What can hang from each mark:
q600: q492 q720
q412: q600 q744
q720: q744
q44: q744
q744: q44 q402 q412 q492 q720
q402: q744
q492: q600 q744

Each row was made from one small tree. The marks that hang from a mark follow it in brackets, in the order of their numbers. Every link used is in the known rows. Write each row's tree.
Known rows:
q744(q412 q720): [  5.1  -9.2   9.1  28.8  41.9 -14.0   6.4   6.6  -3.0   7.2 -10.2  -0.7
   8.8  -2.0  -3.1  11.9  -1.1   7.0  -4.4  -7.0 -11.3   4.1   9.1]
q720(q744): [  2.4  10.3   5.7  -0.7 -17.0   6.2  -4.1   1.5  -5.8   3.2 -12.8 -12.2
  -0.8  -0.4 -17.2   0.8   9.5   8.0  -7.9  -3.1   7.9  -3.3  39.6]
q600(q492 q720(q744(q44 q412))): [  3.4  29.7  14.6  31.2   6.4  -2.9 -25.5  19.0   5.1   4.3 -24.0 -38.1
   1.8  -2.1 -48.5 -20.7  32.7  35.6 -25.1   6.9   8.6   3.2  51.3]
q744(q402 q720): [  2.4  -7.1   0.1  -1.2   9.9  17.8  21.4   0.7  -3.4  -6.9  -9.0  16.0
  -7.6   2.1   8.1   4.6   6.8  11.0  11.6  -5.8 -12.3   7.6  -5.0]
q720(q744(q44 q412)): [  4.4  22.8  16.9  41.2  25.0  -1.1 -13.0   5.7   3.7   0.7 -17.7 -53.1
   8.3 -18.6 -34.2 -11.5   2.8   3.6 -16.2  -0.8   2.8  -9.0  54.9]
q720(q744(q402)): [ -1.3   8.6   7.0  -2.7 -30.3  26.4   7.1   0.0  -4.2  -8.8 -10.3  -2.0
  -6.0  -0.2 -14.2  -4.3  20.4   4.7   3.8  -4.7   3.9  -2.0  19.5]
q412(q600(q720(q744))): [ -3.1  20.1   5.0   1.2 -12.1   5.8  -6.5  -0.6  -8.6  13.2 -13.1 -12.8
  -1.6  13.9 -30.9 -16.1  13.5  17.0  -3.6  -1.9  25.1   2.3  13.5]
q44(q744): [  5.6  -1.9   0.2   1.5  -2.9  -5.1   1.8   3.8  17.7   5.6   7.0  -9.2
   0.3  -5.7   1.3 -15.7   5.6   3.5  -1.1  -1.2   5.1  -2.1 -19.2]
q412(q744): [ -3.0  -7.9  -3.6   5.4  18.0  -8.0   5.5   5.6  -2.0   3.1  -1.7  14.3
   6.7   5.0 -14.6  12.8   0.7 -11.4   4.5   0.4   2.6  -9.3   1.3]
q44(q744(q720)): [ 11.1  -8.0   1.1  -0.3  17.7 -10.1  10.9   5.0  15.1  10.3  -5.2  -3.4
  -1.8  -3.4   6.3  -8.0   2.3  17.5  -0.6  -4.4  -5.3   5.5  -4.1]
q600(q492(q744(q402))): [ -3.1  11.3   1.4 -27.5 -33.9  26.1   9.8   3.2 -13.8 -22.0  -7.1  13.6
  -9.9  14.4   5.9  -6.8   9.1  13.2   2.1   4.4  -1.8   6.7  -5.7]
q492(q600 q744): [ -3.5  19.6  -5.0 -33.0 -49.4   2.1  15.2  -4.6  -9.0  -3.6  -8.0 -12.3
  -6.3  14.8  11.0 -13.0   6.8  14.0   0.9   5.1   3.8   1.2 -20.8]
q720(q744(q44 q402 q492(q600))): [ -7.1  33.4   2.9 -16.0 -48.0  24.5   6.5  -8.7   0.1  -2.9 -16.4 -38.9
 -14.8  -5.5 -23.2 -31.4  34.6  35.6  -7.4  -5.8   2.5   3.8 -27.1]
q412(q600): [ -5.6   4.1   1.3   2.2  20.1   3.9   2.1  -8.7 -10.0   7.4  -1.4 -10.2
   0.8   1.3  -7.6  -6.6 -13.3  -3.8   2.0  -3.9   4.9  -0.4 -17.3]
q600(q492 q720): [ -0.6   7.0  -2.1  -9.9 -16.1   0.6 -12.5  12.6   1.2   4.3  -4.4  16.0
  -6.1  17.5 -13.7  -6.7  28.4  31.5  -7.8   6.8   4.7  12.2  -5.7]
q402(q744(q720)): [ 13.0   0.6  -4.8   0.5  -2.7   6.1  12.6  -7.8 -14.7  -0.4 -20.2 -16.5
  -8.9  -8.0  -6.6   1.4 -11.6   7.3   9.9  -5.4 -21.3   6.8  18.6]
q402(q744): [  7.0   6.0  -4.2  -1.8 -25.2   9.9   4.4  -9.8 -10.4  -5.3  -9.7 -24.5
  -7.2 -12.7 -12.1  -6.3  -9.2  -6.6   8.2  -2.3 -10.8  -1.3   5.2]
q720(q744(q402 q412)): [ -1.6   4.9  16.6  26.0  -7.6  17.1   3.1   5.1  -1.7  -5.3 -11.0 -10.0
   4.7  -8.2 -22.7  -2.0  23.0  -3.4  -1.0  -7.4   3.9  -5.9  17.3]
q492(q744(q412 q720)): [  5.7   4.3  10.2  13.9  22.0 -12.9  16.5   3.2 -10.8  -3.2 -12.2  -2.5
   7.2   9.4   8.5   5.7 -13.0   4.0  -4.9  -2.3  -3.2   3.9  19.1]
q600(q492 q720(q744(q44 q402))): [  2.4  32.2   5.3  -1.3 -27.2  29.7  -9.8  14.0   3.2  -8.4 -22.0 -20.7
 -13.6   3.3 -36.9 -24.3  40.4  38.0  -8.5   7.6   6.5   8.3  36.8]
q492(q744): [  1.2  11.5   0.9 -15.2 -19.8  -0.1   8.6  -3.1  -8.4 -10.9  -0.9  -3.5
  -0.1  12.6  11.7  -2.8 -14.9  -4.4   0.8   3.1   9.2   1.0   8.6]
q402(q744(q44)): [ 10.3  20.6  -3.8  13.0  -7.0  11.6  -1.1 -10.0  -3.9 -10.3 -14.8 -58.5
  -9.6 -24.3 -20.5 -21.8 -17.0  -2.9   4.4   2.9 -14.0  -4.5  26.6]

Which tree is each row?
[ -5.0  23.2  17.2  41.7  28.5  23.5   0.8  -4.8  -7.7  -3.8 -20.8 -54.2
   2.9 -17.3 -39.1 -20.5   1.6  -5.9  -3.2  -5.8   5.1  -9.7  22.0]	q720(q744(q44 q402 q412(q600)))
[  6.3   7.8  -1.3 -24.4   3.1   1.7   7.8   5.9 -18.1  -3.9 -19.9   9.6
  -8.8  18.6   7.4   6.7  -2.8  31.5  -8.8   3.7  -8.8  15.7  25.8]	q600(q492(q744(q720)))
[ -0.5  22.0  -8.2 -24.2 -84.5   1.0   5.3 -13.4  -4.9  10.0  -7.0 -14.5
 -12.0   8.2 -19.4 -31.8  31.9  36.7   1.6  -4.2   2.8  11.7 -70.0]	q402(q744(q492(q600(q720))))
[ -4.4  23.8  19.5  31.3  -0.4  13.0  -0.9  -2.4   3.3  -7.2 -10.3 -34.8
   4.2 -15.4 -32.2 -20.1  13.1  11.4 -14.4  -9.8   6.1  -1.7  -0.4]	q720(q744(q44 q402 q412 q492))
[  7.1  18.5   2.3  -5.7  12.7  18.3  26.2  -2.6  -5.4 -22.6 -16.6 -24.1
 -10.7   3.5  12.2 -12.4 -19.9  11.1   6.6   2.8  -7.0   5.4  27.0]	q492(q744(q44 q402 q720))
[ -4.5  13.3  13.6  21.0  16.2   4.9 -16.7   3.7 -18.4  14.5 -23.5 -20.3
   7.1  -2.8 -41.8   0.5  15.7  15.6 -18.3  -6.7   5.1   1.2  17.9]	q720(q744(q412(q600(q492))))
[ -9.2  16.9  -4.5 -24.5 -59.0  -9.7   1.4  -3.3   4.4  14.6   1.3   8.7
  -6.4  18.5  -5.6 -26.8  40.1  41.5  -7.7  -1.7  14.5  13.3 -76.9]	q744(q492(q600(q720)))
[ -3.4  -8.2  12.7  23.0  18.2   0.9  17.1  -2.7  -2.2   0.1  -2.9  18.5
   4.8  -1.0  -1.2  -1.3  12.2  13.6  -1.3 -16.1  -8.0  10.5 -46.7]	q744(q402 q412 q492 q720)
[-10.6   8.7   6.0   5.8 -26.7 -14.3   0.0  -4.9  -0.1  13.9  -0.7  -7.8
   6.7  -1.1  -9.1 -12.7  28.9  22.2 -12.6  -9.0   0.4   3.9 -72.2]	q744(q412 q492(q600))
[ 14.3  11.7   5.4  43.5  35.7  -0.8   6.1  -3.1  -7.5  -2.6 -25.4 -59.1
  -1.1 -28.8 -23.7 -10.5 -19.9   4.1  -0.6  -4.0 -26.1   0.0  37.5]	q402(q744(q44 q412 q720))
[ -5.6  24.6   8.5  35.3  38.4  -3.2 -19.9   8.0  -0.3   8.5 -14.5 -37.9
   1.8  -2.0 -38.6 -26.0   9.4  23.6 -14.7   5.0   5.8   4.5  -6.2]	q744(q44 q412(q600(q492 q720)))
[ -0.2  16.5   5.7 -12.8 -46.3  26.7  -5.4  12.9  -2.0  -4.3 -16.6  14.9
 -12.4  15.1 -28.7 -11.8  49.8  35.1  -4.9   2.0  11.1  10.1  15.7]	q600(q492 q720(q744(q402)))
[  0.0   8.1  10.7  17.7  43.2  -8.9  17.6  -5.2 -20.8   3.5 -14.0 -15.0
   8.1  10.3  -0.3   1.2 -25.4   1.5  -2.3  -6.3   0.8   4.5   2.4]	q492(q744(q412(q600) q720))
[ -4.1   7.3  -3.7 -23.3 -46.7 -10.4   5.1  -5.2  16.8  17.3   7.6 -12.1
  -3.9   0.1  -0.1 -30.9  31.0  32.1  -8.7  -7.6   4.7   5.1 -88.0]	q44(q744(q492(q600)))
[ 10.2  18.5  -3.0   8.3   6.5   2.3   8.3 -15.0 -11.5  -0.7 -20.3 -44.6
 -11.3 -16.2 -15.7 -18.9 -20.2  23.6  -3.8  -7.8 -19.8  11.5   1.9]	q402(q744(q44 q492 q720))
[  2.3  14.2  15.4  30.0 -11.8  -8.4 -10.5  11.9   3.9   8.6 -10.3  -8.3
   9.1   6.6 -31.1  -8.3  27.0  13.1 -11.7  -0.8  18.3  -1.7  26.1]	q600(q720(q744(q412)))
[ -2.5  10.3  18.3  23.6  -7.1 -10.1  -9.1   0.2  -4.7   9.6  -6.2  -9.1
  11.2  -3.3 -26.7  -4.5  15.5   9.0 -21.2 -12.5  12.5   0.7  -5.9]	q720(q744(q412 q492))
[ -2.8  32.2   8.0  12.4  -5.1  29.3   3.1  -3.2  -1.5  -4.3 -16.6 -39.9
  -9.6   1.5 -38.1 -33.5  13.3  15.8   2.9   0.9  18.4  -0.6  18.8]	q412(q600(q720(q744(q44 q402))))
[ -5.1  16.8   2.2   4.4  -2.9  17.2   4.7  -8.6   4.6 -12.7   2.7 -16.8
  -6.4  -8.3  -7.4 -23.2   2.4   9.9  -1.8  -4.6  -0.3   5.1 -36.4]	q744(q44 q402 q492)
[  5.2  17.2  11.9  24.5  29.0   9.9  23.5   2.3  -3.6 -20.4 -16.3 -31.2
  -0.4  -3.7   3.9 -10.4 -16.2   3.9   1.9   0.9  -8.1   1.0  21.6]	q492(q744(q44 q402 q412 q720))
[ -9.6  27.0  12.1  39.3  30.1 -13.5  -8.4  -5.0   1.1  11.2  -0.6 -37.3
   9.1  -1.7 -31.5 -35.1  -2.5  15.5 -14.2  -4.5  17.5   4.0 -46.4]	q744(q44 q412(q600(q720)) q492)
[ -7.8   2.8   8.3  22.4  29.7  -0.2 -13.3   1.7 -14.1  11.3 -11.3 -10.0
   7.0  -2.2 -25.7  -1.5   4.2   7.2 -11.2  -4.2  -3.4   2.4 -21.5]	q744(q412(q600(q492)))
[ -5.8   6.2   6.2   4.7 -29.4 -19.5   1.8  -1.2  18.6  19.7   5.8 -16.7
   7.4  -4.7 -10.8 -30.5  34.5  24.5 -13.4  -9.6   4.0   1.1 -91.4]	q44(q744(q412 q492(q600)))
[  4.3   2.4  12.5  12.6   6.8   8.0  26.4   2.2  -9.2 -14.0  -9.2   7.0
   2.7  10.0  12.2   3.3  -4.1   0.9   7.2  -4.7  -6.0   3.8   2.5]	q492(q744(q402 q412 q720))
[  6.8  25.7  -8.9 -13.1 -22.7   3.9  12.4 -16.8 -11.1   6.4 -25.6 -52.9
 -17.3 -14.9 -15.1 -26.9   3.4  40.8  -2.6  -6.6 -23.1  11.5 -29.0]	q402(q744(q44 q492(q600) q720))
[ -1.8   6.4   8.8  22.2  11.9 -11.0 -14.1  11.2  11.5  19.3  -2.8 -11.4
   6.0   4.4 -30.3 -29.7  28.8  24.9 -11.3  -0.3  13.2   4.6 -45.0]	q44(q744(q412(q600(q492 q720))))
[ -3.6  20.8   4.3 -11.0 -16.3  10.6 -16.0   6.1 -12.6  14.3 -21.3  -4.7
  -6.8  16.7 -40.5 -13.5  28.3  36.1 -13.5   0.9  17.9  10.0  16.6]	q412(q600(q492 q720(q744)))
[  1.0  -9.5  12.3  21.9  13.3  -4.3  18.1   1.7  15.8   6.2   3.4   8.7
   5.6  -6.3   0.5 -14.9  18.9  19.1  -2.6 -16.3  -3.7   8.2 -65.6]	q44(q744(q402 q412 q492 q720))
[-11.1  13.0  19.1  23.9  -6.0  14.8   3.0 -12.3 -12.8   5.9  -5.9 -11.3
   7.0  -2.2 -30.0 -12.8  13.7   3.4  -7.0 -19.1  13.6   0.6 -40.2]	q720(q744(q402 q412(q600) q492))
[  1.4   7.1   5.6  34.8  11.2   5.0  -0.1 -14.5 -19.2   5.1 -10.9 -43.7
   5.1 -18.1 -27.9 -10.9 -17.0 -17.9   6.3  -8.9  -6.5  -6.1 -17.1]	q402(q744(q412(q600)))
[ -6.0  19.9   1.5 -26.2 -56.5   1.1  -1.2  -6.1  -6.8  14.7 -11.8 -11.2
  -5.7   6.5 -18.4 -14.2  36.7  35.4 -14.9  -8.5   9.0   6.9 -30.5]	q720(q744(q492(q600)))
[  0.4  20.6  16.9  39.8   6.8  19.1  -0.4   4.5   2.7 -11.4 -16.7 -45.2
   3.2 -18.8 -30.7 -14.5  14.4  -0.3  -5.4  -2.8   0.6  -8.9  36.1]	q720(q744(q44 q402 q412))
[ -4.0  15.5  10.7  45.0  55.9  -3.1  -6.2  -4.6  -2.5   4.1  -8.8 -54.3
   9.3 -18.1 -25.9 -18.3 -19.3  -7.2  -6.1  -1.9  -0.1  -6.8   1.2]	q744(q44 q412(q600))
